Each row was made from one path, in order. Every step used is in the known rows, and no mark comes twice. Write each row's path.
In the rows, zero is written as 128.
Known rows:
G/H/J/V/T: [ 96 130 113 132 143 116 168  78 117 137 112  94 154 110 148 135 145 122
 159]
G/H/J/V: [100 142 113 123 146 115 161 105 126 158 114  90 149 115 154 133 154  84
 184]
T/J/V: [114 155 123 127 150 110 163 106 120 179 143  93 108 119 141 125 176 137
 117]
C/V: [135 122 128 128 160 102 171 128 147 153 126  98  87 128 119 127 164  74
 151]
C/V/S/T/N: [127  81 122 124 146  98 153 120 136 115 110 129  96 129  89 133 149 158
 141]
J/V/S: [115 104 124 149 179 106 162 103 123 148 132  86 129 128 125 138 160 129
 141]
S/T/J/V/C: [118 138 119 134 147 125 162 107 123 146 130 106 144 124 125 131 162 204
 136]
T/N: [132 118 127 129 145  91 172 130 129 148 143 107  62 125 143 135 162  57
 121]
J/V: [122 133 127 140 175 102 167 109 125 180 139  85 109 129 142 131 158  96
 139]
C/H/J/V/S/T/N: [ 98 120 111 112 141  92 142  85 149 140 124 117 170 131 119 130 113 138
 163]
G/H/J/V/T/N: [102 122 112 122 128  97 167  80 112 133 115 109 140 109 144 137 150 138
 153]
C/H: [135 140 133 126 155 106 171 118 152 175 129 100 103 131 137 127 136  40
 154]
H/J: [101 140 114 127 144 112 167 122 147 121 151  86 101 122 161 132 150   4
 134]
G/H: [130 120 129 133 148 124 173 129 120 158 101 103  92 115 143 136 161  69
 165]
C/H/J/V: [106 161 116 115 155  95 159  93 159 174 140  86 160 131 147 124 128  55
 174]
G/H/J/V/S/T: [ 86 109 108 129 148 131 144  95 119 124  94 107 171 116 128 137 133 152
 178]
C/H/J/V/S/T: [ 92 128 112 121 155 112 142  84 153 142 121 103 182 132 121 128 109 122
 169]
H/J/V/S/T/N: [ 89 107 106 124 144  99 143  96 129 113 136 110 141 126 128 136 136 139
 136]
C/H/J/V/T/S: [ 87 166 110 118 125  89 164  75 137 133 125 104 138 118 126 112 126 102
 143]
S/T/J: [110 144 121 122 133 132 157 122 125 146 132 115  75 119 136 124 156 118
  97]

Write each row's path:
[142 135 130 137 171  98 177 103 150 174 126  91 174 136 127 133 143 127
 193] -> J/V/C/H
[121  88 123 134 162 118 154 117 141 117 106 115 110 129  93 132 145 143
 146] -> C/V/S/T
[131 109 128 137 156 103 178 100 138 131 125 102  91 124 113 129 157 113
 127] -> C/V/T
[ 78 152 106 131 129  96 165  86 118 109 136  96 111 113 133 118 147 105
 115] -> H/J/V/T/S
[112  92 123 144 161 129 156 117 127 115 120 108  98 126 121 137 138 107
 121] -> V/S/T
[102 149 116 124 151  97 166  66 150 154 139  90 166 126 142 125 120  91
 149] -> C/H/J/V/T
[113  94 120 136 161  99 149 102 115 141 123 116 117 130 113 137 143 180
 128] -> J/V/S/T/N
[122 141 117 124 138 108 177 116 172 116 138  91 165 129 145 134 135  35
 190] -> V/C/H/J
[104 115 119 131 135 136 153 114 122 116 124 116  97 117 119 131 158 151
  99] -> V/S/T/J
[106 151 121 124 148 122 151 103 117 174 132 108 108 122 132 123 155 169
 109] -> S/T/J/V
[ 91 119 109 137 162 107 157  97 136 120 143  80 154 123 139 136 152  91
 149] -> H/J/V/S
[114 135 124 135 131 121 176  97 119 128 142 103  80 111 139 129 168 121
  80] -> V/T/J
[107 100 122 145 176 118 149  98 120 146 120 102 130 130 116 135 138 160
 133] -> J/V/S/T
[108 126 120 137 153 114 159 101 118 147 135  94 129 117 124 132 179 171
 120] -> T/J/V/S
[126 143 121 137 150 113 175 110 126 148 142  90 144 121 135 134 183 172
 145] -> T/J/V/C
[118  85 122 135 146 109 155 119 123 113 124 123  84 126 117 139 143 124
 115] -> V/S/T/N
